Each row was made from one path, in order. Every step used is in the known rows, and no mark comes twice. Write each row's path.
Known rows
fule, bileb, maram: -1.8 15.8 -13.0 -19.3 18.1 -2.5 34.1 -40.3 -25.7 -31.2 26.5 18.9 -45.7 8.5 7.3 26.2 54.1 -14.3 32.1 24.2 -12.5 -0.2 24.7 -41.9
tela, maram, fevigum, rifesa: -6.4 2.4 34.7 -38.1 5.8 -18.5 -6.0 -36.3 -24.4 -60.9 25.7 35.6 -43.1 -12.4 5.3 25.5 -17.8 13.1 7.7 15.3 -51.5 -35.1 41.6 -20.2
fule, bileb: 15.9 5.9 -10.4 -26.7 29.5 -2.1 25.8 -40.0 -34.5 -40.3 23.2 5.5 -51.1 3.0 -21.6 3.0 72.2 -28.5 28.0 15.9 -19.3 11.7 20.5 -23.0
fule, bileb, maram, fevigum, rifesa, tela, pazu: 13.4 16.4 34.3 -26.0 -7.8 -24.1 -13.4 -11.8 -16.3 -47.4 31.4 58.1 -41.2 -18.5 19.2 47.3 29.2 11.2 24.3 8.2 -22.0 -15.3 28.5 -43.3
fule, bileb, maram, tela: -6.9 24.9 -1.0 -10.3 -1.3 -9.2 25.8 -24.9 -11.1 -37.6 35.5 24.3 -46.6 21.6 13.0 48.4 39.7 3.8 29.5 12.4 -14.2 -16.2 19.6 -42.5
maram, tela, pazu: 1.9 11.0 42.2 -30.4 15.1 -18.2 1.3 -6.5 -24.8 -62.6 51.0 1.5 -54.3 1.4 -6.5 42.3 -15.6 4.8 24.7 -7.2 -20.4 -22.9 33.2 4.1
gamed, bileb, maram, fevigum, rifesa: -21.7 26.6 20.0 -28.8 -8.9 -18.3 27.6 5.8 -11.4 -66.9 17.7 37.6 -36.1 -38.0 19.9 42.1 -36.2 11.2 12.7 29.3 -15.5 -42.0 49.1 -32.8
maram, fevigum, rifesa, tela, pazu: 20.5 -2.0 56.1 -34.7 3.8 -30.0 -40.7 3.0 -18.2 -75.0 37.5 37.2 -41.3 -34.7 -20.9 33.0 -12.1 8.8 -1.1 0.8 -28.9 -9.7 33.4 -7.8
bileb, maram: -13.7 7.0 -2.0 -20.3 21.6 -4.6 22.9 -30.3 -22.1 -46.2 35.9 3.6 -42.3 2.4 0.7 36.7 -1.8 -7.0 13.2 27.7 -11.3 -3.7 34.6 -25.9
fule, bileb, maram, tela, rifesa, fevigum: 20.6 20.1 8.2 -9.8 -16.1 -10.3 0.6 -38.5 -25.7 -44.9 41.7 36.4 -37.7 2.2 12.2 35.5 23.3 -15.1 30.1 6.1 -14.4 -14.7 15.9 -48.9
gamed, bileb, maram: -14.3 30.0 -0.4 -31.4 8.3 1.3 48.4 -14.9 -24.0 -60.9 26.1 4.4 -43.6 -17.2 18.0 39.8 -9.6 -10.5 24.3 35.0 2.8 -22.4 41.9 -32.4
bileb, maram, fevigum, rifesa, tela, pazu: -1.1 7.6 49.4 -26.9 -5.9 -28.6 -26.5 0.0 -10.6 -62.8 40.4 47.1 -37.0 -26.8 12.3 58.2 -28.3 21.1 6.2 10.4 -21.1 -21.8 38.7 -27.9
pazu, tela, rifesa, fevigum, maram: 21.0 -18.0 6.3 -20.4 -25.6 8.4 -23.9 -41.8 -51.9 -44.8 60.9 12.8 -43.1 -36.8 -14.8 33.2 11.9 -34.8 7.5 40.6 -30.8 -10.4 10.1 -25.6
pazu, tela: 0.8 -11.6 -6.4 -25.7 1.5 4.5 17.0 -22.5 -27.3 -44.9 51.1 -17.7 -53.5 -4.7 -31.7 44.4 22.5 -13.4 6.3 20.5 -18.0 -7.0 11.2 -11.2
maram, bileb: 3.6 23.2 19.7 -37.0 12.8 -15.8 54.7 -28.6 -9.5 -53.8 22.2 -3.5 -38.3 5.6 -15.8 21.1 22.9 -2.4 11.8 10.7 -33.9 -13.4 41.7 -19.4
pazu, fevigum, rifesa, tela: 17.2 -17.1 19.1 -32.0 -14.8 -27.0 -35.2 -22.5 -21.3 -52.0 37.1 20.6 -27.9 -49.4 -44.5 36.8 23.9 -12.3 1.9 43.3 -30.7 7.0 7.1 -27.2
maram, fevigum, rifesa: -3.4 -7.0 27.9 -26.0 13.9 -28.3 -12.1 -5.1 -15.7 -63.7 22.9 29.2 -38.3 -28.8 -29.3 14.0 -14.5 5.8 -4.8 11.4 -39.0 -17.2 37.8 -5.4
pazu, fevigum, rifesa, tela, maram, bileb: 11.7 9.0 38.9 -47.5 -38.6 -29.8 -1.7 -42.9 -10.7 -50.5 29.6 32.1 -23.6 -32.3 -6.5 53.1 23.9 10.7 11.7 40.3 -54.2 -24.8 20.4 -47.1
maram, tela: -1.5 6.9 17.6 -16.1 11.5 -12.8 4.1 -11.7 -14.4 -63.2 45.8 -2.0 -48.3 12.6 -26.6 36.6 -0.9 1.6 6.9 3.9 -19.3 -11.0 23.4 -6.3
bileb, maram, tela, pazu: -16.6 19.2 35.5 -22.0 4.4 -17.1 11.7 -9.6 -16.6 -51.4 51.4 13.0 -48.8 7.1 22.8 65.1 -30.3 17.0 27.7 4.1 -12.8 -32.7 37.0 -17.9
maram, fevigum: 2.0 -6.1 9.7 -30.0 22.2 -18.9 17.4 -8.2 -6.4 -64.6 21.5 1.9 -35.1 -2.5 -31.0 26.5 -13.5 -7.1 1.1 7.2 -18.6 5.5 27.9 -4.4
rifesa, fevigum, maram: 0.3 -22.3 7.0 -17.8 15.3 -4.4 -33.1 -50.0 -36.8 -53.8 33.3 6.8 -25.0 -23.9 -13.4 18.5 19.8 -36.9 4.6 66.3 -14.1 34.8 18.9 -23.9
gamed, bileb, maram, fevigum, rifesa, tela, pazu: 0.1 31.3 47.1 -38.3 -17.4 -19.9 0.2 12.9 -14.0 -77.7 32.0 45.5 -38.4 -43.1 31.9 59.9 -35.4 15.1 17.3 19.3 -5.8 -37.3 46.1 -34.6
tela, maram, fevigum: -1.3 4.7 18.6 -42.3 12.4 -10.3 20.7 -38.7 -16.7 -61.7 24.8 10.8 -40.2 10.7 4.7 37.6 -17.7 2.2 13.6 11.7 -33.7 -14.9 32.9 -18.6

Write each row's path
18.1 -4.6 36.4 -23.3 1.0 -25.9 -39.6 -1.1 -9.8 -75.1 33.4 35.1 -36.0 -26.5 -36.4 29.0 -1.2 6.5 -15.5 10.4 -28.6 -0.8 25.5 -16.4 | maram, fevigum, rifesa, tela
11.5 32.2 5.7 -11.1 -10.2 -5.6 24.1 -28.0 -28.3 -38.6 43.6 39.3 -52.8 8.1 13.3 33.1 30.3 -3.0 33.4 -3.3 -26.9 -35.1 26.2 -41.5 | fule, bileb, maram, tela, rifesa
-24.5 6.5 43.6 -26.5 -23.2 -35.7 -6.1 -6.5 -15.0 -39.8 45.8 33.6 -35.2 -30.6 20.4 72.0 -33.3 26.0 30.0 23.2 -34.0 -47.2 30.8 -26.1 | bileb, maram, tela, pazu, fevigum, rifesa
-2.3 -0.9 21.0 -24.3 -2.5 -13.8 -0.5 -49.3 -19.7 -52.5 24.4 11.8 -17.5 -16.1 -0.3 27.5 23.5 -20.1 6.2 60.1 -28.4 16.1 28.8 -35.3 | rifesa, fevigum, maram, bileb
1.5 -14.6 39.4 -50.6 6.5 -32.5 -9.6 -21.0 -39.4 -40.5 32.5 15.0 -39.1 -59.4 -15.3 26.8 -2.2 -10.6 32.4 28.8 -41.1 -19.4 31.8 -3.9 | tela, pazu, fevigum, rifesa
-20.8 29.5 24.7 -41.4 -28.0 -20.6 43.8 4.8 -8.7 -56.0 33.6 11.2 -33.7 -28.8 36.4 82.3 -39.0 8.4 44.1 29.9 -2.8 -44.5 30.3 -32.9 | gamed, bileb, maram, tela, pazu, fevigum
32.4 3.3 28.2 -15.1 -6.6 -13.5 -25.2 -26.4 -32.2 -71.2 53.4 11.8 -39.2 -9.8 -26.7 21.6 -20.6 -21.8 8.2 -4.5 -20.7 -12.6 20.4 -13.5 | maram, tela, rifesa, fevigum
27.0 -11.4 15.2 -21.2 4.9 -0.2 -31.3 -52.3 -58.0 -55.4 44.1 23.9 -37.4 -38.8 -14.2 -1.0 5.7 -46.1 10.3 40.8 -31.7 5.3 29.6 -20.3 | tela, rifesa, fevigum, maram
-4.9 27.3 19.4 -21.4 1.8 -13.3 23.3 -20.9 -21.2 -36.9 40.7 27.8 -52.1 12.0 28.8 52.2 29.0 6.8 44.4 3.3 -14.7 -25.9 27.4 -34.8 | fule, bileb, maram, tela, pazu
-21.0 16.4 11.7 -9.8 0.3 -12.1 13.9 -14.1 -7.0 -52.5 46.4 12.1 -42.3 17.2 5.4 60.5 -18.0 14.9 11.9 13.7 -12.7 -22.8 27.8 -27.4 | bileb, maram, tela
17.6 1.6 18.8 -26.3 -42.0 0.8 4.4 -40.4 -35.7 -44.4 53.1 18.2 -36.7 -29.9 -3.1 40.8 17.2 -19.0 8.9 34.7 -42.9 -26.4 19.1 -35.0 | pazu, tela, rifesa, fevigum, maram, bileb
18.0 7.3 38.9 -30.9 3.0 -5.9 -45.6 -46.4 -41.1 -66.4 46.8 36.4 -51.8 -18.6 -11.1 23.0 24.8 1.5 0.0 24.9 -39.2 -14.8 29.9 -29.4 | fevigum, rifesa, tela, maram
10.1 14.3 14.4 -15.1 -11.3 -19.4 -10.4 -15.8 -7.0 -48.2 26.3 55.1 -36.2 -10.0 3.8 42.8 40.6 8.1 9.5 16.7 -20.9 -5.4 20.6 -51.6 | fule, bileb, maram, fevigum, rifesa, tela
-11.1 -16.9 22.7 -47.4 3.9 -19.8 4.7 -30.1 -39.1 -31.9 33.9 8.6 -35.1 -47.1 2.8 42.9 7.9 -19.7 38.1 57.8 -35.6 -3.6 25.2 -10.9 | tela, pazu, fevigum, maram
5.6 -13.2 21.7 -53.4 13.6 -23.9 19.0 -24.5 -30.9 -41.4 31.8 -9.4 -36.2 -34.8 -16.4 37.9 -1.8 -21.5 37.4 25.5 -21.5 -0.9 23.8 -2.6 | tela, pazu, fevigum
12.2 -10.2 26.9 -40.7 -22.6 -21.0 -32.3 -44.3 -26.7 -51.1 37.3 28.1 -30.2 -38.8 -17.4 45.0 19.3 -4.7 10.0 45.0 -42.4 -8.6 10.7 -37.1 | pazu, fevigum, rifesa, tela, maram
-12.5 3.5 36.8 -51.8 -12.3 -28.1 34.2 -28.8 -22.9 -31.6 25.7 12.8 -28.9 -40.3 14.8 50.5 13.2 -5.2 39.8 52.0 -47.8 -19.4 34.9 -20.2 | tela, pazu, fevigum, maram, bileb
-1.1 -1.7 34.2 -38.5 -7.4 -31.1 8.1 -5.8 -13.2 -51.0 44.3 -2.1 -37.9 -15.9 -10.9 61.2 -18.8 2.8 33.0 10.7 -23.3 -20.2 17.2 -4.3 | maram, tela, pazu, fevigum
0.2 10.5 23.7 -10.6 -8.4 -1.7 -13.2 -23.2 -43.8 -52.5 55.3 35.1 -54.7 -17.6 -3.0 23.5 2.2 -7.6 10.6 28.4 -49.1 -36.4 33.4 -14.5 | fevigum, maram, tela, rifesa
43.1 -7.0 14.5 -27.8 15.1 -4.4 -18.0 -45.8 -49.7 -64.1 41.9 5.9 -38.3 -28.2 -33.5 -6.1 -5.1 -48.4 10.9 9.4 -18.5 7.7 26.9 -12.9 | tela, rifesa, fevigum
-3.6 4.9 29.3 -16.1 -9.6 -23.6 -23.9 -3.6 -1.8 -63.0 35.9 45.0 -32.0 -17.6 -3.5 53.4 -18.2 18.6 -9.6 19.7 -21.3 -12.9 30.3 -36.5 | bileb, maram, fevigum, rifesa, tela
-12.4 14.5 27.7 -25.4 -25.5 -32.1 5.8 -17.3 -19.1 -25.7 35.0 47.9 -39.0 -25.5 25.2 59.0 25.2 15.9 46.3 21.5 -35.1 -39.6 21.2 -43.1 | fule, bileb, maram, tela, pazu, fevigum, rifesa
-3.4 12.7 -6.7 -20.7 7.3 -13.4 38.2 -21.8 -4.5 -38.5 16.6 28.2 -35.9 9.3 8.9 39.6 30.1 -2.8 25.5 14.4 -15.3 -2.4 24.2 -41.1 | fule, bileb, maram, fevigum
-9.4 -5.8 23.5 -35.6 -25.3 -8.4 -2.6 -29.2 -21.6 -50.0 43.5 25.0 -48.8 -12.4 2.2 57.5 -8.6 20.0 4.5 17.0 -49.0 -45.3 22.3 -24.5 | pazu, tela, maram, fevigum, rifesa
25.0 9.0 27.7 -26.4 -10.2 -8.3 -1.0 -50.3 -42.7 -54.3 36.9 29.4 -31.0 -32.7 -2.0 5.8 10.5 -30.6 12.3 34.8 -45.0 -11.7 37.9 -30.3 | tela, rifesa, fevigum, maram, bileb
10.6 13.8 22.5 -9.3 -15.7 -12.6 -11.8 -26.3 -22.2 -59.6 54.2 23.5 -34.8 -3.5 5.7 46.5 -36.6 -5.9 12.2 5.6 -13.8 -22.6 26.1 -32.9 | bileb, maram, tela, rifesa, fevigum
